What can hang from each mark:
q366: q168 q250 q568
q568: q29 q366 q932
q104: q29 q290
q168: q366
q29: q104 q568
q932: q568
q250: q366
q729: q827
q290: q104 q729

Each row was made from one small tree. Brackets hold a mark, then the marks that hang from it, in the order of their numbers. Every link used is in the known rows. Write each row's tree.
Known rows:
[q568 [q29 [q104 q290]] q366 q932]: [-1.09  3.15  2.60  2.10 -0.38 -1.28  2.63 -2.13  1.93  1.11  0.89 -2.35
  0.61 -0.05 -1.15  0.90 -3.71  4.27 -0.95 -0.52  3.53  0.13 -0.01 -4.62]
[q290 [q104 [q29 [q568 q932]]] q729]: [ 3.61  4.41  0.57 -1.73  0.87  0.08 -3.09  2.83  2.84 -0.97 -2.77 -1.56
 -0.65 -0.53 -0.36 -0.24  4.21  7.47  3.68  2.28  3.57  5.83  2.04  0.73]
[q290 [q104 q29] [q729 q827]]: [ 2.98 -3.20 -1.28  1.15 -0.03  0.19 -5.39  2.55  2.93  2.44  0.04 -0.24
  2.50 -1.44 -1.51 -0.25  4.28  5.83  4.43  0.28  2.23  4.15  1.92  5.66]
[q290 q104 q729]: [ 3.93 -0.65  0.85  1.45 -1.89 -2.40 -4.20 -0.15  1.74  0.75  0.43  0.17
 -1.35 -0.30 -0.66 -0.44  4.77  3.01  0.82 -1.78  0.42  4.37  0.99  4.53]
[q729 q827]: [ 1.71 -4.00 -2.49  1.62  1.78  1.53 -1.55 -1.82  0.34 -1.47  0.68  2.72
  2.14 -0.28 -0.43 -0.86  1.19 -1.40  2.41 -2.27 -3.25 -1.90 -0.19  1.41]
[q29 [q104 [q290 q729]] [q568 q932]]: [ 5.90  3.80 -0.35  0.61 -1.28  1.12 -0.34  1.85 -1.10 -0.30 -0.20 -1.43
 -1.21 -2.66 -0.16 -1.35  0.07  4.67  0.80  0.24  1.25  2.77  1.52 -1.40]
[q29 [q104 q290]]: [ 0.81 -2.26 -0.84  2.69 -1.56 -2.55  0.46 -3.53  0.16  0.24  2.56 -0.43
  0.05  0.17 -1.43 -3.02 -0.37  2.27  0.51 -0.59 -2.30  0.14  0.37  1.40]
[q168 [q366 q250 [q568 q29 q932]]]: [-2.40  3.08 -1.52 -0.71  0.14  1.79 -1.43  0.01 -0.45 -1.48 -2.19  1.00
  0.09  3.37  0.10  4.46 -5.05  1.95 -2.95  1.88  2.32 -4.97 -3.16 -4.07]
[q290 q104]: [ 1.41 -1.91  0.06  1.85 -0.74 -2.56 -1.91 -2.48  2.27 -1.37  0.51 -0.15
 -0.53  1.52 -1.46 -0.36  3.16  1.64  0.38 -0.57 -0.52  1.72 -0.30  3.49]
[q932 [q568 q29 [q366 q250]]]: [-2.77  2.22  4.46 -2.04  0.20 -1.90  2.37 -0.17 -0.85 -0.42  1.19  1.06
 -0.63  2.16  2.41  1.43 -1.02 -1.38 -0.49  2.51 -0.77  1.45  0.30 -4.56]
[q568 [q29 q104] q932]: [ 0.66  2.70  0.10  1.43 -1.66 -3.35 -0.76 -5.55  2.18  1.67  1.08 -2.92
 -0.83  2.13  1.56 -0.04 -2.10 -0.18 -0.35 -0.95 -0.61  0.66 -1.56 -1.49]
[q250 [q366 q168 q568]]: [-2.39 -4.94 -3.09  1.37 -1.55  3.72 -1.11  0.15 -2.07  2.34  0.43  0.22
  0.92 -1.86 -2.82  0.87 -0.29 -5.17 -0.75 -2.21 -1.77 -5.84 -2.00  4.19]
[q366 q168 q250]: [-0.95 -4.87 -1.14 -0.53  0.65  0.14  1.78 -0.30 -0.55 -1.99 -1.78  1.30
 -1.77  0.66  1.77  0.27 -0.11 -4.45 -0.74  0.85 -3.19 -2.79 -2.04  2.29]
[q366 q168 q568]: [-1.82 -2.59 -2.91  0.97  0.07  1.58  0.06 -1.92 -2.08  1.20 -0.93  0.39
  1.07 -2.22 -0.56 -0.65  1.65 -5.79 -2.24 -1.89 -0.84 -2.58 -1.58  5.74]
[q932 [q568 [q29 q104] [q366 q168]]]: [-2.56  1.08  1.73  1.46 -2.48 -3.28  3.87 -1.42 -3.59  3.97  2.41 -3.60
  1.46 -0.33  1.58  1.27 -1.09 -6.37 -1.24  1.48 -0.65  2.85 -1.17  0.99]
[q290 q104 [q729 q827]]: [ 5.45 -3.45 -1.30  1.85 -1.03  1.02 -4.53  2.37  0.96  1.59  0.92  0.69
  1.67 -1.56 -0.65  1.66  4.38  2.59  1.91 -1.65  1.24  2.88  1.13  5.42]
[q29 [q104 [q290 q729]]]: [ 3.39 -0.90 -0.08  1.82 -2.83 -1.50 -1.82 -0.96 -0.13  2.44  2.01 -0.58
 -1.29 -1.89 -0.47 -2.66  0.91  3.91 -0.01 -1.57 -1.02  3.08  1.29  2.39]
[q250 [q366 q168 [q568 q932]]]: [-1.71 -2.18 -3.17  1.56 -1.04  4.81 -0.29  0.59 -1.51  0.65 -2.06 -0.20
  1.68 -1.97 -3.13  3.19 -2.25 -2.92 -0.23 -0.43 -0.02 -6.83 -3.56  1.27]
[q104 [q29 [q568 [q366 q250]]]]: [-2.24  1.21  1.92 -3.60  3.72 -0.46 -0.41  4.02  2.88 -4.82 -1.57  1.59
 -1.35  1.13 -0.46 -1.48  0.32  2.42  2.27  2.78  0.59  0.59  1.35 -3.81]
[q366 q250 q568]: [-1.58 -1.56 -0.80 -0.54 -0.33  0.22 -2.64 -0.75  1.03 -1.50  0.65  1.87
 -0.55  0.22  0.24  0.20  0.64 -1.42 -2.48  0.06 -1.53 -3.88 -1.48  2.33]
[q932 [q568 [q366 q168]]]: [-3.24 -1.03  2.46  1.11  0.40 -0.91  3.61 -0.28 -3.95 -0.68 -0.79 -0.03
  1.53 -1.57 -0.75  1.37  0.44 -4.38  0.71  1.74 -1.78  1.02 -1.51  0.39]
[q250 [q366 q168]]: [-1.02 -5.68 -2.57  1.04 -1.14  1.93  0.33 -0.69 -1.30  0.41 -0.09  1.25
 -0.61 -0.03 -2.27  0.34 -0.62 -4.39  1.28 -1.64 -3.62 -4.10 -1.14  1.91]
[q932 q568]: [-0.30  0.42  0.89  0.31  0.15 -2.24  0.12 -4.28 -2.02 -1.73  1.81  1.34
  0.18  0.72 -0.12 -1.80  0.99 -1.84  1.64  1.48 -4.95  1.61 -0.17  0.73]
[q168 [q366 [q568 q29]]]: [-3.10  2.09 -2.82  0.29  0.00  0.49 -2.42 -2.98 -1.61  1.23  0.91  1.22
  0.79  2.99 -1.07  0.17 -1.86 -0.75 -2.46 -2.50  0.31 -2.55  0.21  0.23]
[q250 q366]: [ 0.13 -2.93 -0.84  0.75 -0.51  0.62 -2.02 -2.12  0.89 -1.09  1.45  1.83
 -1.05  1.43 -2.83 -0.79 -0.78 -0.38  2.03 -2.68 -4.23 -3.53 -0.53 -0.83]

Write each row's tree:
[ 0.21  1.67 -1.40 -2.15  3.74  1.04  1.31 -0.42  0.67 -2.45 -0.19  2.04
 -0.62 -0.44 -1.55 -6.34  1.56  4.87  3.11  1.32 -0.74  2.23  4.74 -0.82]
[q104 [q29 q568] q290]
[ 0.83  2.93  2.74 -2.11  2.78  1.39  1.97  3.45  1.51 -6.85 -3.13  1.88
 -0.88  0.99  0.18  3.25 -1.46  1.37  0.60  2.57  1.15 -1.71 -1.43 -7.22]
[q29 [q568 [q366 q250] q932]]
[-2.51  2.89  3.46 -0.16  0.85 -2.23  2.30 -2.97 -1.58  0.79  1.55  0.42
  0.53  1.30  0.45 -0.21 -0.31 -1.92  0.45 -0.09 -1.12  3.43  1.57 -3.41]
[q932 [q568 q29 q366]]
[-2.07  4.90  1.87 -1.66  4.86  0.24  0.63  2.05  2.66 -4.70 -3.30  0.21
  0.82 -0.13 -1.90 -0.30 -0.51  4.20  3.57  1.84  1.99  1.23  0.68 -6.19]
[q104 [q29 [q568 q366 q932]]]
[-2.74 -0.31  1.94 -1.20  2.13  0.91  4.68  0.69  0.51 -1.26 -3.70  0.25
 -0.76  1.38  1.76  3.83 -3.06 -2.00 -1.49  0.85  2.70 -1.76 -2.34 -4.30]
[q568 q29 [q366 q168 q250] q932]
[-2.08  3.19  3.21  1.06 -2.23 -4.72  0.86 -3.00 -1.19  2.27  3.93 -3.17
  0.81  0.96  0.67  0.07 -0.77 -2.45 -0.54  0.90 -0.69  3.24 -0.45 -1.53]
[q932 [q568 [q29 q104] q366]]
[-1.09  1.19 -1.46  0.70 -2.82 -2.80 -2.69 -4.50  0.97  4.43  4.11 -2.81
 -0.13  0.53  1.55 -2.14  0.32 -4.09 -3.39 -2.86  0.08 -0.26  0.14  4.51]
[q366 [q568 [q29 q104]]]
[ 4.61 -1.71 -2.27  1.39 -2.31  1.49 -1.29  0.23 -0.72  6.16  3.36 -0.72
  1.11 -2.09  1.27 -2.36  0.48  2.84  0.14 -2.90  0.43  2.82  3.27  2.90]
[q568 [q29 [q104 [q290 [q729 q827]]]]]
[ 2.66  2.86 -0.45 -2.76  2.24  1.39 -0.90  2.11  0.30 -0.12 -1.14  1.75
 -1.48 -1.77 -0.63 -5.87  3.48  6.37  3.89  0.27 -0.02  4.36  5.84  0.16]
[q104 [q29 q568] [q290 q729]]
[-1.96  1.16  1.23  1.84 -0.81 -1.70  3.32 -1.96  0.54  2.28 -1.35 -3.97
  0.63 -0.37  0.96  3.14 -2.96 -3.33 -1.41 -1.07  2.33  0.43 -2.82 -1.75]
[q568 [q29 q104] [q366 q168] q932]
[-1.51  0.37  3.17 -0.18  1.63  0.03  0.97  0.86  2.90 -5.38 -3.23  2.12
  0.00  0.98 -0.18  4.20 -2.76  2.72  0.31  1.41  1.17 -2.89 -3.43 -6.30]
[q568 [q366 q250] q932]
[ 4.91 -3.28 -1.51  0.49  1.00  3.83 -1.58  1.51 -1.00  1.16  0.30  2.99
  1.63 -2.93 -1.08 -1.43  1.81  4.10  1.79 -2.95  0.09  0.71  2.58  1.64]
[q104 [q290 [q729 q827]]]
[ 0.69  4.60  2.20 -0.89  3.32  0.93  1.19  0.90  0.38 -5.67 -3.22  0.67
  0.14  0.12 -1.35  1.34 -0.61  0.89  0.77 -0.38  1.31  0.23 -0.34 -6.34]
[q29 [q568 q366 q932]]
[-1.84 -2.50 -2.03 -0.17 -3.19 -0.50  0.24 -0.78 -0.97  4.61  1.97 -2.96
 -0.35  0.15  3.31  0.81 -0.68 -6.88 -4.83  0.57  0.09 -2.86 -1.90  5.94]
[q366 q168 q250 [q568 [q29 q104]]]
[ 7.49 -1.10 -2.84  0.84 -1.41  3.18 -1.01  4.36 -2.54  2.16  2.15 -0.14
  1.49 -3.05 -0.39 -2.25  2.00  2.67  1.52 -0.98 -0.14  2.03  3.08  2.15]
[q29 [q104 [q290 [q729 q827]]] q568]
[-1.60  4.29  1.88 -1.39  5.44  1.59  2.50  2.01  2.01 -4.31 -3.44  1.33
  1.22 -1.04 -3.16 -1.71 -0.80  7.66  3.90  1.95  3.82  0.82  2.56 -6.80]
[q104 [q29 [q568 q366 q932]] q290]
[-2.23 -2.95 -3.18 -0.60 -1.51  3.91  0.08 -0.96 -2.43  5.36  1.39 -0.48
 -0.08 -0.56 -0.96 -0.12 -0.50 -6.20 -2.14 -3.49 -0.64 -4.24  0.34  3.22]
[q250 [q366 q168 [q568 q29]]]
[-1.98 -2.24 -1.79  0.22  0.09  2.86  0.89  0.88 -0.54 -1.65 -3.28  0.16
  0.70 -1.40  1.05  3.25 -1.42 -3.16 -2.61  2.18  0.38 -4.85 -4.07  1.69]
[q366 q168 q250 [q568 q932]]
[-1.79 -1.23 -3.23  1.75 -2.85 -1.30 -0.20 -3.24 -1.57  6.04  2.27 -3.79
  0.53 -0.82  2.44 -0.74 -0.10 -7.33 -3.90 -2.71 -0.22 -0.87 -0.58  6.78]
[q366 q168 [q568 [q29 q104]]]
[-1.57  2.69 -0.13 -1.84  0.46  1.01 -1.16 -2.18  2.07  0.21 -1.02  0.36
 -0.43  1.60  2.24  1.68 -1.90 -0.16 -3.14  0.06  1.34 -3.26 -1.62 -1.71]
[q366 q250 [q568 q29 q932]]
[ 2.72  2.98  1.37  0.40 -4.26 -2.32  0.61 -2.40 -3.20  5.90  4.34 -2.12
 -0.90 -1.31  1.80 -2.90  0.73  2.30 -0.01  0.67 -0.95  6.31  3.20  1.46]
[q932 [q568 [q29 [q104 [q290 q729]]]]]
[ 3.52  2.62  0.02 -1.70  0.04 -1.09 -3.67  3.31  2.11  0.10 -0.52 -0.76
 -1.38 -0.18 -0.79 -2.35  6.14  5.38  3.23  0.72  1.39  6.87  3.69  3.49]
[q290 [q104 [q29 q568]] q729]
[-2.50 -0.68 -2.87  0.30 -0.53  0.94 -2.94  1.28 -0.90 -2.94 -0.68  2.80
 -0.12  2.42 -1.74  2.20 -2.63  0.51 -2.54  1.32 -0.92 -5.80 -3.26 -0.65]
[q168 [q366 q250 q568]]
[ 3.00  0.56 -1.68  0.56 -0.74 -0.84  0.63 -0.51 -1.35 -1.09  2.57 -0.62
 -1.03 -0.07 -1.11 -3.90  0.59  0.84  0.06  0.02 -1.60  1.12  1.68  0.37]
[q29 [q104 q290] q568]
[ 1.09  0.56  1.63 -0.87 -0.54 -2.60  0.17  3.57  0.54 -3.08  1.38 -0.74
 -1.50  0.92  0.76  0.80 -0.89 -1.23 -1.08  1.57 -0.84 -0.59 -1.47 -2.52]
[q29 q104 [q568 [q366 q250]]]
[ 0.30 -2.03  0.23 -0.76 -0.58 -0.75  2.78  4.89 -2.00 -1.89 -0.14 -1.69
 -0.93 -0.32  0.89  1.91 -0.53 -5.31 -1.51  1.90  0.11 -1.37 -2.29  0.20]
[q29 q104 [q568 [q366 q168 q250]]]
[-2.22  3.05  2.63 -3.08  3.81  0.66  0.71  3.93  3.37 -5.97 -3.78  1.29
 -0.71  0.95 -0.46  1.23 -1.51  5.19  2.75  4.04  2.44 -0.21 -0.35 -7.03]
[q104 [q29 [q568 [q366 q250] q932]]]
[-2.91 -4.42  1.63 -0.29  1.28  0.11  3.29  1.54  0.49 -1.96 -2.57  1.73
 -1.08  0.37 -0.13  2.52 -0.89 -3.04 -0.83  0.42 -0.05 -2.60 -2.49 -0.63]
[q568 [q366 q168 q250]]
[-2.13  0.00  3.09 -1.85  1.69 -1.31  0.64 -0.47  2.37 -0.93  0.01  1.88
 -1.97  3.25  1.54  0.79 -1.18 -0.51 -1.52 -1.24  0.40 -0.62  0.55 -4.07]
[q568 q29 [q366 q250]]
[-0.07  0.34  1.25 -1.79  2.98  3.20  4.60  4.71 -1.26 -5.13 -4.99  1.01
 -0.67 -0.37  0.75  3.95 -1.66 -1.99 -0.18  2.90  1.95 -2.07 -2.50 -4.97]
[q29 [q568 [q366 q168 q250] q932]]
[ 1.97 -2.77 -1.77  0.04  1.82  3.17 -2.43  1.99  1.34  1.98 -0.76  2.38
  2.47 -3.20 -1.63 -3.31  1.92  7.46  4.80 -1.09  0.87  2.04  4.44  1.87]
[q104 q29 [q290 [q729 q827]]]
[ 0.07  2.37  0.36  0.85 -3.15 -4.27  0.25 -5.23 -1.76  2.91  4.80 -2.88
  0.07  1.34  2.61 -1.78 -0.21 -3.57 -0.42  1.27 -3.97  3.81  0.41  1.07]
[q932 [q568 [q29 q104]]]
[-2.36 -1.87 -1.77 -1.63 -0.18  1.60  0.68 -0.97 -1.56  2.78 -0.52  0.12
 -1.05  0.18  3.03  0.20  0.18 -6.04 -4.27 -1.10 -0.02 -2.67 -0.36  3.88]
[q366 q168 q250 [q568 q29]]
[-0.62  2.15  1.52 -0.74  2.51 -1.82 -0.94  3.15  3.26 -2.32 -0.51 -0.93
  0.52  0.78 -2.57 -1.15  3.42  4.10  2.64  1.93  3.29  3.80  2.29  0.27]
[q290 [q104 [q29 [q568 q366]]]]
[-1.70  3.49  3.08 -0.10  2.60 -0.80  1.00 -2.99  2.85 -1.21 -1.90  0.52
 -0.03  1.67  0.03  1.68 -1.91  1.15  0.21 -2.20  2.28  0.31 -0.35 -5.91]
[q568 q29 q366 q932]
[-0.23 -0.06 -0.04 -1.00  2.75  1.30  3.62  1.98 -2.16 -2.77 -2.65  0.65
 -0.33 -1.04 -0.62 -0.55  1.68 -4.66 -0.02 -1.62 -0.19  0.24  0.34 -0.47]
[q29 [q568 [q366 q168]]]
[-3.20  0.82 -2.18 -1.25 -0.57  0.73 -2.11 -0.04 -0.86  0.15  0.08  1.72
 -0.39  4.17  0.86  1.97 -3.05 -0.32 -3.65  0.15  0.58 -3.81 -1.02 -0.94]
[q168 [q366 q250 [q568 q29]]]
[-1.94  1.66  4.21 -0.19 -2.79 -4.01  1.56 -0.35 -1.01  1.37  3.55 -2.03
 -0.16  1.59  2.23  2.11 -1.97 -1.95 -1.42  3.47 -0.90  1.65 -1.63 -2.74]
[q932 [q568 [q29 q104] [q366 q250]]]
[ 3.25  1.38  0.30  0.24 -3.19 -1.71 -0.69 -2.25  0.06  5.29  3.43 -1.49
 -1.88 -0.74  0.76 -3.81  0.52  2.96 -1.28 -3.29 -0.01  4.45  3.55  1.76]
[q568 [q29 [q104 [q290 q729]]]]
[ 5.10 -3.67 -1.76  3.01 -2.19  1.65 -2.13  1.31 -1.17  2.94  2.39  0.04
  2.32 -3.65 -0.72 -1.09  0.98  3.54  1.36 -1.96 -0.45  0.75  1.30  3.59]
[q29 [q104 [q290 [q729 q827]]]]
[-1.89 -4.18 -2.06 -0.55 -0.46  2.08  0.31  0.55 -1.25 -0.14 -1.46  0.83
  0.03 -1.03  0.98  0.64  0.60 -5.12 -2.79  0.37 -1.03 -4.29 -2.25  4.78]
[q366 q168 q250 q568]
